What can hang from each mark:
terup: duti gadun loba
pipo: loba
gadun: terup
gomug: gepo numuv terup
numuv: dege gomug
dege: sugimev
kese: gomug
loba: pipo terup
sugimev: dege

Every row comes from one small tree of marks. The marks that hang from a mark follow it in brackets, in alphabetical order. Every link used is in the known rows. Which tree was each row made from?
Known rows:
gadun(terup(loba(pipo))): [ 2.04  0.73  4.83 -2.61  1.14 -3.57 -3.20 -2.21 -2.68  6.10  1.00 -1.14
 -1.98 -4.34  2.25  1.00 -2.80  2.15  3.07  2.60  1.48 -6.39  0.40  2.87]
numuv(dege gomug(gepo terup(duti))): [-1.31  1.88  3.59 -2.88  0.52 -5.04 -4.46  1.18 -3.76  2.13  1.18 -1.06
 -0.89  1.85 -4.14  1.95 -1.18  0.98  2.77  4.29  0.92 -4.43 -1.30 -1.58]
gadun(terup(duti loba(pipo))): [ 1.03  0.80  5.35 -2.49  0.05 -3.98 -4.21 -0.79 -1.54  4.65  0.25  0.25
 -3.41 -3.72  3.70  1.02 -2.31  3.44  2.93  0.27  0.66 -5.78  0.40  2.23]
kese(gomug(terup(duti))): [ 0.44  0.23  2.02 -2.54  0.76 -4.60 -3.98 -1.13 -2.32  1.37  1.08 -1.04
 -1.62 -1.28 -2.97  2.11 -2.34  0.05  2.95  2.17  0.69 -6.58 -0.49 -0.59]
numuv(dege gomug(terup(duti))): [-0.74  2.82  2.72 -3.54 -0.65 -4.96 -4.83 -0.17 -3.10  3.44  0.85 -2.11
 -1.67  0.71 -6.29  1.67 -0.72 -0.16  3.28  3.44 -0.01 -3.69 -1.73 -0.34]
gadun(terup(loba)): [ 2.88  0.99  3.95 -2.46  1.17 -4.44 -2.55 -3.23 -2.05  4.11  0.50 -1.65
 -2.15 -4.03 -2.40  1.56 -2.44  1.88  3.15  2.93  1.66 -7.04 -1.08  3.11]
gomug(gepo numuv(dege) terup(gadun)): [-0.10  0.13  5.53 -3.53  3.41 -4.61 -2.23  3.09 -6.27  0.00  0.91 -0.86
  0.49 -1.76 -2.74  2.09 -0.85  1.84  2.27  3.63  1.66 -4.99 -1.04 -0.80]
kese(gomug(gepo numuv terup(duti loba))): [ 0.23 -0.41  3.56 -2.37 -0.21 -6.34 -2.68  3.35 -4.89  0.16  1.76  0.84
 -2.16 -2.65  0.95  3.41 -1.96  3.56  2.46  1.79  2.50 -6.20 -0.81 -0.46]
pipo(loba(terup(duti))): [ 3.07  2.41  4.79 -2.05  1.78 -3.36 -2.82 -1.54  0.26  1.50 -1.66  1.04
 -0.64 -0.39 -0.70 -0.30 -1.55 -0.40  3.54  0.90  0.12 -7.31 -1.08 -1.18]
dege(sugimev): [ 1.89  1.00  2.30 -3.06  2.66 -2.05 -3.71 -1.97 -1.69  2.15  0.71 -0.04
  0.31 -1.86 -3.66  1.46 -2.86 -0.37  3.36  0.94  1.16 -7.07 -0.13  0.25]
terup(gadun loba): [ 1.83  0.63  3.17 -2.71  1.78 -4.00 -3.97 -1.36 -1.36  2.48 -1.30 -0.61
 -1.62 -3.93 -0.71  2.23 -2.27  0.98  2.49  0.93  0.18 -6.64 -2.15  1.76]
pipo(loba(terup(duti gadun))): [ 2.27  1.92  5.06 -2.47  2.64 -3.97 -3.78  0.87 -0.26  0.78 -3.01  1.34
 -1.81 -0.68 -0.56 -0.25 -1.46 -0.20  3.36  0.08 -0.99 -6.69 -1.35 -1.15]
pipo(loba): [ 3.66  1.92  4.77 -2.72  1.56 -2.46 -2.35 -4.42 -0.68  3.11  0.23 -1.31
  0.92 -2.61 -1.82  0.71 -3.28 -1.42  3.45  2.25  1.27 -8.33 -1.86 -0.21]
gomug(gepo numuv(dege(sugimev)) terup(gadun)): [-0.65  0.70  5.01 -4.10  3.56 -4.56 -3.64  5.36 -7.06  0.17  0.70  0.22
 -0.57 -1.68 -3.26  1.82 -0.47  2.39  2.95  1.37  1.51 -3.83  0.07 -0.51]
numuv(dege(sugimev) gomug): [ 0.71  2.34  1.50 -4.32 -0.26 -3.54 -4.71 -0.43 -2.76  4.20  0.91 -2.47
 -0.13 -0.80 -6.10  2.50 -1.76 -0.85  3.55  2.77  0.74 -4.59 -0.83 -0.17]
numuv(dege(sugimev) gomug(gepo terup(duti))): [-1.75  2.54  2.81 -3.39  0.66 -4.89 -5.92  3.65 -4.56  2.43  1.07  0.07
 -1.93  1.98 -4.65  1.73 -0.68  1.74  3.37  2.09  0.76 -3.21 -0.14 -1.44]
numuv(dege(sugimev) gomug(gepo)): [ 0.16  1.38  2.42 -3.60  0.86 -3.59 -4.36  0.83 -3.41  3.01  1.26 -1.40
  0.62  0.51 -4.20  2.76 -2.06  0.20  3.04  3.61  1.69 -5.26 -0.23 -1.39]
kese(gomug(gepo terup)): [ 0.75 -0.66  2.24 -2.01  3.14 -4.25 -2.75 -1.31 -4.09  1.59  2.17 -1.18
  0.76 -0.71 -2.04  2.35 -3.23  0.12  2.61  5.31  2.43 -7.85  0.04 -1.13]
numuv(dege): [ 2.08  1.00  3.86 -3.30  0.39 -2.75 -2.88 -4.31 -0.71  2.30  0.31 -3.18
  1.31 -2.43 -2.38  2.63 -1.50 -0.43  2.66  2.90  1.29 -6.78 -1.40 -0.08]
sugimev(dege): [ 2.13  0.44  3.80 -2.43  1.46 -2.73 -2.62 -3.46 -2.11  2.81  1.74 -3.21
  0.79  0.01 -0.91  3.40 -3.13  0.53  2.14  0.93  1.06 -8.25 -1.04 -0.19]
loba(terup): [ 2.91  1.00  2.45 -1.87  3.77 -2.68 -1.76 -2.73 -0.98  1.89 -0.36 -0.22
  1.27 -0.09 -3.46  0.84 -2.19 -1.13  2.96  3.98  0.89 -7.82 -0.44 -0.29]
numuv(dege gomug(gepo terup(duti loba))): [-1.09  2.70  3.38 -2.70 -1.46 -6.21 -5.36  1.61 -3.64  3.43  0.46 -1.04
 -2.83  0.23 -1.80  2.46 -0.24  2.77  2.71  2.98  0.97 -3.53 -1.85 -0.18]
terup(duti loba(pipo)): [ 0.72  0.90  4.36 -2.30 -0.63 -2.93 -4.62 -1.30 -0.11  3.86 -0.22  0.74
 -1.86 -3.15  5.15  1.66 -2.33  2.36  2.52 -0.69  0.34 -6.01 -0.39  0.59]

Write each row's tree:
[ 0.20  0.27  4.18 -2.27  3.69 -2.66 -4.39  1.58 -0.92  1.75 -1.89  2.10
 -1.06 -0.29  2.68  0.10 -2.20  0.60  2.49  0.42 -1.23 -5.81  0.73 -1.16] : loba(pipo terup(duti gadun))
[ 0.75  0.53  3.87 -2.64  0.40 -4.42 -4.91 -0.11 -0.14  0.90 -1.92  0.65
 -3.10 -3.40  0.35  2.29 -2.00  2.02  2.38 -1.37 -0.69 -5.99 -2.21  0.78] : terup(duti gadun loba)
[-0.11  0.38  4.74 -3.27  3.28 -4.41 -2.89  3.19 -4.53 -0.58  0.27  1.34
 -1.87 -2.01 -4.41  1.05 -2.02  1.33  2.80  0.75 -0.09 -5.25 -1.40 -0.01] : gomug(numuv terup(duti gadun))
[-0.12  0.43  4.75 -2.81  0.59 -3.43 -5.56  0.89 -0.71  3.02 -1.50  1.12
 -2.99 -3.64  5.07  1.65 -2.28  2.41  2.22 -1.70 -0.86 -5.30 -0.70  0.74] : terup(duti gadun loba(pipo))
[ 1.81 -0.46  5.62 -3.22  1.46 -3.19 -0.72 -0.35 -3.30 -0.19  1.74 -1.26
  2.56 -2.36 -1.04  3.34 -1.92  1.26  2.18  3.76  3.02 -7.31 -1.04 -1.59] : gomug(gepo numuv(dege))
[ 1.31  1.57  4.45 -3.81  1.26 -4.08 -1.65 -0.52 -4.97  1.99  1.95 -2.33
  0.55 -2.47 -4.91  2.01 -0.57  0.49  3.01  3.73  1.84 -5.16 -1.30  0.28] : gomug(numuv(dege) terup)
[-1.59  1.66  2.98 -2.27  1.60 -6.21 -5.52  4.00 -4.39  2.60 -0.32  1.47
 -3.69  0.49 -2.21  1.60 -1.96  2.50  2.60  2.25 -0.25 -4.19 -1.93  0.06] : numuv(gomug(gepo terup(duti gadun loba)))
[ 2.11 -2.37  3.30 -2.63  1.92 -3.79 -0.35 -0.07 -3.70 -0.43  2.65 -0.64
  2.26 -2.47 -0.93  4.00 -4.35  0.47  2.17  4.56  3.43 -9.19 -0.30 -1.93] : kese(gomug(gepo numuv))
[ 0.31  0.91  5.22 -2.04  1.42 -5.28 -2.44  3.02 -4.55  0.14  1.28  2.00
 -1.95 -1.75  0.01  1.89 -1.33  3.89  2.54  1.18  2.01 -5.72 -1.32 -0.04] : gomug(gepo numuv terup(duti loba))
[ 0.37  1.95  4.43 -3.51  0.77 -5.27 -3.48  3.83 -6.34  2.07  1.35 -0.28
 -1.49 -2.80 -0.79  2.37  0.63  3.91  3.16  1.01  2.61 -3.80 -0.35  0.94] : gomug(gepo numuv(dege(sugimev)) terup(loba))
[ 1.20  0.09  5.05 -3.78  1.74 -3.16 -2.05  1.92 -4.07 -0.10  1.63 -0.40
  1.46 -2.39 -1.65  3.09 -1.40  1.96  2.80  1.52  2.84 -6.08  0.16 -1.18] : gomug(gepo numuv(dege(sugimev)))
[ 0.91  0.48  3.95 -2.99  1.64 -3.03 -4.67 -0.47 -1.82  4.61 -0.81 -0.06
 -1.48 -4.15  3.92  1.65 -2.71  1.39  2.32  0.56 -0.01 -5.90 -0.61  1.40] : terup(gadun loba(pipo))
[-1.03  0.13  6.42 -3.44  2.25 -5.12 -3.15  4.37 -5.06 -1.55  0.18  0.38
 -0.90 -1.41 -1.38  2.12 -0.38  2.84  2.25  1.42  0.92 -4.36 -1.09 -1.35] : gomug(gepo numuv(dege) terup(duti gadun))
[ 0.94  1.30  5.22 -3.02  0.54 -5.37 -2.10  1.45 -5.67  1.96  1.46 -1.11
 -0.51 -2.89 -0.66  2.66  0.15  3.40  2.49  3.23  2.81 -4.86 -1.40  0.64] : gomug(gepo numuv(dege) terup(loba))
[ 1.13  0.45  3.32 -2.24  3.57 -3.60 -3.75  0.67 -0.45 -0.29 -2.53  1.58
 -1.15 -0.06 -2.02  0.72 -1.76  0.22  2.59  0.96 -1.08 -6.46 -0.72 -0.89] : loba(terup(duti gadun))
[ 0.12  1.39  2.14 -2.01  3.79 -3.93 -2.95 -0.10 -5.10  3.44  2.40 -0.21
  0.71  1.95 -6.14  1.20 -3.45 -0.63  3.00  6.79  1.74 -6.39 -1.03 -0.90] : numuv(gomug(gepo terup))
[-0.62  3.31  2.15 -3.35 -0.07 -5.73 -5.75  2.50 -5.70  5.01  0.94 -1.17
 -2.36 -0.06 -3.34  2.11 -0.17  2.25  3.37  3.12  1.53 -2.93 -0.84  0.77] : numuv(dege(sugimev) gomug(gepo terup(loba)))
[ 3.34  1.88  4.42 -2.53  3.91 -3.49 -2.83 -0.83 -1.54  2.25 -2.29  0.19
 -0.38 -1.23 -1.86 -0.36 -1.91 -1.25  3.41  2.31 -0.25 -7.27 -1.31 -0.44] : pipo(loba(terup(gadun)))
[ 1.74  0.99  3.99 -4.47  0.36 -3.02 -2.42  0.63 -3.39  1.25  1.17 -1.44
  0.64 -3.51 -3.74  2.77 -0.94  0.73  3.27  0.84  1.86 -5.49 -0.41  0.04] : gomug(numuv(dege(sugimev)))
[ 0.14  1.20  4.63 -3.60  2.69 -3.93 -2.77  3.20 -6.46  0.88  2.03 -0.24
  0.46 -1.27 -3.34  1.97 -0.44  2.17  3.11  2.21  2.70 -4.59  0.31 -0.54] : gomug(gepo numuv(dege(sugimev)) terup)
[ 0.09  0.02  5.29 -2.17  3.32 -3.87 -1.59  2.59 -4.61 -0.94  2.11  1.97
  0.06 -0.21 -2.39  1.49 -2.31  2.32  2.62  2.25  2.16 -6.74 -0.55 -1.38] : gomug(gepo numuv terup(duti))
[-1.65  0.91  3.05 -2.42  3.54 -5.00 -4.80  3.58 -4.45  1.22  0.31  1.34
 -1.88  2.01 -4.83  1.10 -3.08  0.74  2.59  3.55 -0.17 -5.09 -1.31 -1.41] : numuv(gomug(gepo terup(duti gadun)))
[-0.27  0.62  6.03 -2.97  1.33 -4.53 -2.23  2.25 -4.46 -0.70  1.53  0.00
  0.05 -0.87 -1.68  2.23 -0.56  2.78  2.45  2.12  2.04 -5.16 -0.88 -1.57] : gomug(gepo numuv(dege) terup(duti))
[ 0.78  2.11  3.72 -4.39  1.48 -3.94 -3.05  1.74 -5.79  2.13  1.76 -1.30
 -0.40 -2.54 -5.37  1.63 -0.01  1.15  3.66  1.44  1.66 -3.94 -0.19  0.67] : gomug(numuv(dege(sugimev)) terup)
[-0.37  1.79  5.30 -4.02 -0.88 -6.25 -4.30  3.77 -4.47  1.01 -0.99 -0.51
 -3.77 -3.97 -1.50  2.44  0.89  3.59  2.62 -0.84 -0.08 -2.96 -2.31  1.35] : gomug(numuv(dege) terup(duti gadun loba))
[-1.37  3.11  2.75 -3.80 -1.54 -6.80 -6.56  2.53 -3.61  3.97 -1.28 -1.66
 -4.70 -1.21 -3.59  2.13  0.30  1.89  2.96  1.37 -1.22 -2.11 -2.74  1.21] : numuv(dege gomug(terup(duti gadun loba)))
[-0.07  2.81  4.26 -4.10 -1.60 -5.68 -4.77  3.96 -4.70  1.95  0.18  0.03
 -3.66 -3.59 -1.79  2.15  1.45  3.90  3.54 -2.03  0.95 -2.46 -0.96  1.38] : gomug(numuv(dege(sugimev)) terup(duti loba))
